Every row comes from one small tree of marks. The marks that hang from a mark follow it in brackets, in alphabetical order. Every link used is in the known rows. Which tree was each row made from?
Known rows:
W{X{S}}: [  6  12   1  11   2   4  10  -1   5  -1  -8   1 -15   0  -3  -6   5  10
  17   0 -16 -13 -10  17   2   0   7 -18   2   1  -5  -3   7]
T{M}: [  2  14   0   8  -5  -2   4  -1   0  -2  -8   1   2   1  -9  -6   0  11
  10   5 -10  -7 -15  16   6   5   9 -13   5  -6  -5  -4   3]
R{S{H} X{M N Y}}: [  2  14  -2  15  -3   1   4  -2   0  -7  -1  -6 -15  -4   4 -11  -1  13
   5   1 -12   5  -8   8  -3  -2  13 -15   7  -1  -6  -3   8]
H{S{R} X{G{T} Y{C}}}: [  7  17   0  15  -3  -4   5  -1   1  -6   9  -3   3  -2  -5  -8   1  17
  15   4  -8  -5 -15  10   8   9  16 -16   5 -10  -5   7   5]
W{C X{M N S}}: [  6  10   0  13   6   1  11   3   7  -3 -12  -4 -14   3   5  -3   5  15
  12  -5   1 -12  -7  23  -5   3  12 -16   6   4   1  -7   8]
G{T{M{X{S}}}}: [  3  14  -1  13  -3  -6   5  -4   0   2 -19   6  -2  -1 -13  -4   0  16
  -2   3 -16  -1 -16  43   2   5   7  -7   9  -8 -13  -8   6]
R{S{H{X{G{T} M N}}}}: [  0  21  -1  17   0  -1  -1  -2  -3  -7 -14  -2  -1  -1   6 -11  -6  20
   9   1  13  16  -8  25   1   2  23 -13   9  -6  -4  -4  11]
W{C X{G H N S{R}}}: [  6  10   0  16   4   2  17  -5   8  -6  -9  -2 -32   1   6  -2   5  17
   9 -12  -5  -5  -3  29  -8   2   7 -17   2  10   1  -6   8]
G{T{M{X{N Y}}}}: [  1  13   0  12  -4  -8   0  -1  -2   1 -10  -6 -15   2 -12  -6   0  13
   3   7 -12  -2 -17  31   0   7   7  -7  10  -8  -7  -3   4]
X{G H{S} M{T} N Y}: [ -2  24  -3   8  -3  -7   1  -3   4  -2  -2  -3 -20  -1   0 -10  -3  12
   3   1   9  -7 -12  20   2   5  16 -13   4  -6   2  -5  16]
N{X{S{H} Y}}: [  4  19  -4  11  -3   0   9  -6   2  -1  -2  -2  -3  -4  -2  -5   1  10
   7   6 -22  -7 -12  29   4   3   2 -14   7   1 -11  -3   6]
T{M{X{S{H R} Y{C}}}}: [  9  12  -3  15  -7  -4  16  -7  -1  -4  -6   2 -10  -5  -8   0   1  16
  -9  -3 -33  -2 -13  38  -3  11  -1  -4   9  -2 -20  -5   2]
Y{C X{G{T} N}}: [  6  10   2  15   2  -2   5   0   2  -6  -6  -4  -5   5   2  -2   1  14
  23  -3   6  -7 -14  10  -2   3  15 -13   8  -6  -1  -1   6]
H{S{X{G M}}}: [  4  19   2  12   1  -2   1  -1   3  -4  -8   0   6  -2  -6 -10  -4  15
  14   6   1  -2 -13  -1   8  -1  20 -18   4  -7  -2  -4   9]
R{X{M{T} N S{H}}}: [  2  15  -4  15   0  -1   6  -5   2  -4 -13   2   0  -1   4  -6  -2  13
   1  -2  -2   8  -6  26  -7  -3  15 -16   7  -1  -9  -8   7]
G{T{M{X{S{R}}}}}: [  4  12   0  15  -3  -6   5  -7  -1   0 -18   7 -12  -2 -14  -4  -3  18
  -6   3 -21   4 -13  46   2   8   4  -6   6  -7 -17  -7   5]
H{S{X{Y}}}: [  5  15   0  11  -3   1   3  -2   4  -3  10  -5 -10  -4  -9 -10   3   9
  16   9 -22 -11 -14  -7   6   2   7 -22   1  -5  -4   3   3]
W{C X{G H{S} M}}: [  5  21   2  13   4  -2  10   2   7  -5  -7   0  -9   0   1  -8   2  18
  12   0   7 -12 -11  12   5   0  19 -19   5  -1   2  -5  15]
W{C X}: [  7   9   2  13   3   3  11   4   4  -4  -2  -5  -3   2  -2  -2   8  13
  20   4  -8 -18 -12   4   3   2  10 -20   5  -1  -3   0   4]
M{T{G}}: [  1  16   0  11  -6  -4   1  -2   1  -1  -5   1  11   1  -7   0   1  11
  10   8  -3  -6 -14  22   6   6  13 -14   6 -11  -8  -3   5]
W{X}: [  5  12   3  11   1   4   6   1   3  -2  -6  -3 -10   1  -5  -7   4  10
  22   5 -11 -13 -12   5   5   0  10 -20   4  -3  -4   0   6]
T{M{X{G H Y}}}: [  3  20   2   9  -6  -5  11  -3   1   0 -10   0  -7  -1 -11  -5   1  13
   1   2 -15  -6 -17  23   5   2   8  -8  10  -7  -5  -7   9]
G{T{M{X{H}}}}: [  2  18   1  14  -5  -5   6  -6   0   0 -15   3  -7  -1 -12  -6   1  15
  -2   2 -14   3 -17  38   3   3   9 -10   8  -7 -11  -7   6]
N{X{G H M{T} S Y}}: [ -1  27  -3  10  -1  -6  11  -4   5   1 -10   5   9   0  -1  -2  -5  12
   1   3   0  -5 -15  40   6   1  16  -9   8  -5  -5 -10  16]
H{X{Y}}: [  5  16   1   8  -3   4   8   1   2  -2   6  -7   2  -1  -5  -9   7   8
  20   7 -18 -11 -15  -3   7   0  10 -21   5  -5  -2   3   1]
Y{C X{G S{H R}}}: [ 11  12   0  16   0   3  16  -7   3  -8  -7   5 -10  -2   2  -1  -1  16
  12  -6 -15  -4  -9  13  -2   2   6 -12   4   0 -14  -3   6]
X{G H M}: [  2  22   1   8  -1   0  10  -2   3  -4 -10   3  -1   0  -2  -7  -2  13
   7  -4   2  -5 -15  15   6   0  17 -14   6  -3   0  -9  12]
R{X}: [  6   9   1  12  -1   4   7  -1   2  -4  -2  -2   6  -1  -5  -7   6   8
  16   3 -15  -6 -12  -2   4  -4  12 -22   5  -3  -5  -2   2]
Y{X{H N}}: [  4  13   2  13  -1   5   7  -6   6  -4  -4  -4 -33   0   1 -10   6   9
  19  -3 -10  -5  -9   5  -5  -4   6 -21   0   4  -2  -4   5]

Which tree is each row?
[  4  11   0  11   0   5   7  -3   4  -2  -7  -5 -10   0   2  -9   9  10
  15  -5  -8  -2  -6  18  -5   1   9 -20   3   4  -1  -4   1] -> H{X{N S}}
[  6  10   0  15  -2   2   1  -5   3  -6   2  -1 -13  -5  -7 -14   3  12
  13   6 -19  -1  -8  -1   5  -1   9 -23   0  -2  -9   1   3] -> H{S{R{X}}}
[  2  21   2  15  -1  -4  10   1   6  -2  -9   2   8   2  -1   2   0  17
   9   3   5  -6 -13  27   2   2  21 -16   7  -6  -5  -6  10] -> W{C X{H M{T{G}}}}
[  3  16  -2  11  -4  -6   7  -5  -1  -1 -16  -2 -17  -1  -5  -4  -1  15
  -4  -1 -12   0 -10  38  -4   5   3  -4  11  -2  -8  -9   8] -> T{M{X{G N S{H} Y}}}
[  2  20   0  11  -1  -3   6  -2   1   0 -14   5  17   2  -6  -6  -2  16
  11   3  -1   3 -14  30   6   3  19 -13   8  -9  -3  -5   5] -> H{X{G{T{M}} S}}
[  2  23   0  11  -3  -1  11  -3   5  -2   3   0   2  -1  -5  -4  -3  10
   6   4 -13  -2 -18   7   3  -1  16 -18   3  -6  -5  -4   7] -> S{X{H M{T} Y}}
[  3  24   1  11   2  -1  12  -4   7  -1 -14  10  -6   1   0  -4  -5  14
   9  -2   2  -6 -13  20   1  -6  17 -13   3  -6  -6 -10  15] -> Y{X{G H M{T} S}}
[  9   7   0  15   3   3  15  -1   6  -5  -4   1 -16   0  -1  -1   6  16
  13  -1 -18 -13  -7  18  -1   4   4 -18   1   3  -8  -2   4] -> W{C X{S{R}}}
[  4  10  -1  14   0   6  13  -8   7  -3  -5  -1 -20  -2   3  -9  10   8
   7 -13 -15   1  -5  19 -10  -5   7 -22   2   9  -1  -8   4] -> R{X{H N S}}
[  7  18   0  13   5   0  15   2   4  -5 -14   3   3   1   4  -1  -1  19
   9  -3   1  -9  -9  22   1   0  16 -13   9   0  -5  -7  12] -> W{C X{G M S{H}}}
[  5  12  -2  14   0   3   9  -6   3  -4  -1  -5 -44  -3   1  -8   1  12
  10  -1 -24  -4  -4  22  -6   4   0 -17   2   6  -9   0   6] -> W{X{N S{H R} Y}}
[  5  10   0   8  -3  -2  10   1   1  -6   3  -9  -4   3   2   0   5  10
  14  -7  -3 -15 -15   9  -1   9  10 -11   9  -2   4  -1   5] -> X{G N Y{C}}
[  7  10   0  15   3  -1   9  -2   4  -4  -9   0  -9   4   4   0   2  15
  18  -8   1  -8 -12  21  -5   3  12 -11   6  -3  -2  -4   7] -> Y{C X{G{T} N S}}
[  5  14  -1  17  -4   5   6  -6   0  -8  -2   0  -5  -6  -2  -7   0  14
   9   3 -20   6 -10   7   0   1   8 -18   3  -1 -12  -2   3] -> R{S{H X}}
[  2  21   0   7  -1  -6   4   3   0  -2  -4   0   6   3  -6  -5  -8  14
  10   6   1 -10 -21  13  12   5  18 -10   9 -13  -1  -2  12] -> X{G{T} M Y}
[  4  20   3   9   1   2   6   3   1  -3 -12   0  18   1  -2  -9  -1  14
  17   3   6  -2 -14   4   9  -2  24 -17   9  -8   0  -4   7] -> H{X{G M}}
[ -1  19   0  16  -3  -7  -8  -3   3  -2  -9  -2   0  -1  -4  -7  -4  15
   9   8   7   7  -9  20   0   3  20 -18   3  -8  -5  -4   6] -> H{S{X{M{T{G}} N}}}
[  6  11   1  12  -3   2   8  -4   2  -5   8  -4 -11  -2  -9  -6   0  10
  14   6 -29  -4 -13  -4   4   2   6 -20   1  -3  -8   3   0] -> S{R X{Y}}
[  6  15   0  15  -3   6   7  -6  -1  -7  -2  -2  -5  -4  -3 -10   2  14
  13   4 -18   7  -8   7   3   1   9 -21   4  -1 -13   1   0] -> S{H{X} R}
[  2  16   0  11  -1  -2  -1  -1   4  -4   2  -8 -18  -2  -4 -13  -1  11
  13   5  -9  -5 -11   0   1   2  12 -20   2  -2   0   0   5] -> H{S{X{M N Y}}}
[  6  18   0  11  -3   1  10  -3   1  -5   3  -4   4  -2  -4  -5  -2  11
  14   5 -16  -3 -14  -3   5  -1  11 -17   7  -5  -6   0   4] -> S{H X{G Y}}
[  0  21  -5   8  -1  -6   7  -2   1  -3  -9   0  -8   1   3  -3  -7  13
   0  -1   3  -3 -11  29  -2   5  13  -7   9  -5  -4  -7  13] -> X{G M{T} N S{H} Y}
[  5  12  -1   9  -3  -2   9   3   2  -6   2  -8  -6   2   1  -3   3  10
  10  -6  -5 -13 -16  11  -2  10  12 -12   8  -2   1  -2   5] -> X{M N Y{C}}
[  5  14  -2  12  -5  -3  10  -7   4  -8   8  -6 -32  -3   1  -8   4  13
   6  -9 -10  -7 -10  17  -3  11   6 -15   2   3   1   0   7] -> X{G H{S{R}} N Y{C}}
[  3  15  -2   9  -3   0  14  -9   5  -4  -1  -2 -38  -1   1  -6   1  11
   3 -11 -15  -5  -8  26  -4   5   2 -14   1   6   0  -5   8] -> X{G H N S{R} Y}
[  7  12  -1  10   0   2  15   0   4  -4   1  -6   2   2   5  -2   9  11
  16 -10  -6 -10 -11  15  -4   5  12 -15   8   0   4  -2   3] -> H{X{G N S Y{C}}}
[  8  11   2  11  -1   2  13   4   3  -4   6  -6  -5   1  -3  -1   6   9
  22   1 -18 -21 -17   3   3   5   9 -17   6  -4  -3   3   5] -> W{X{Y{C}}}
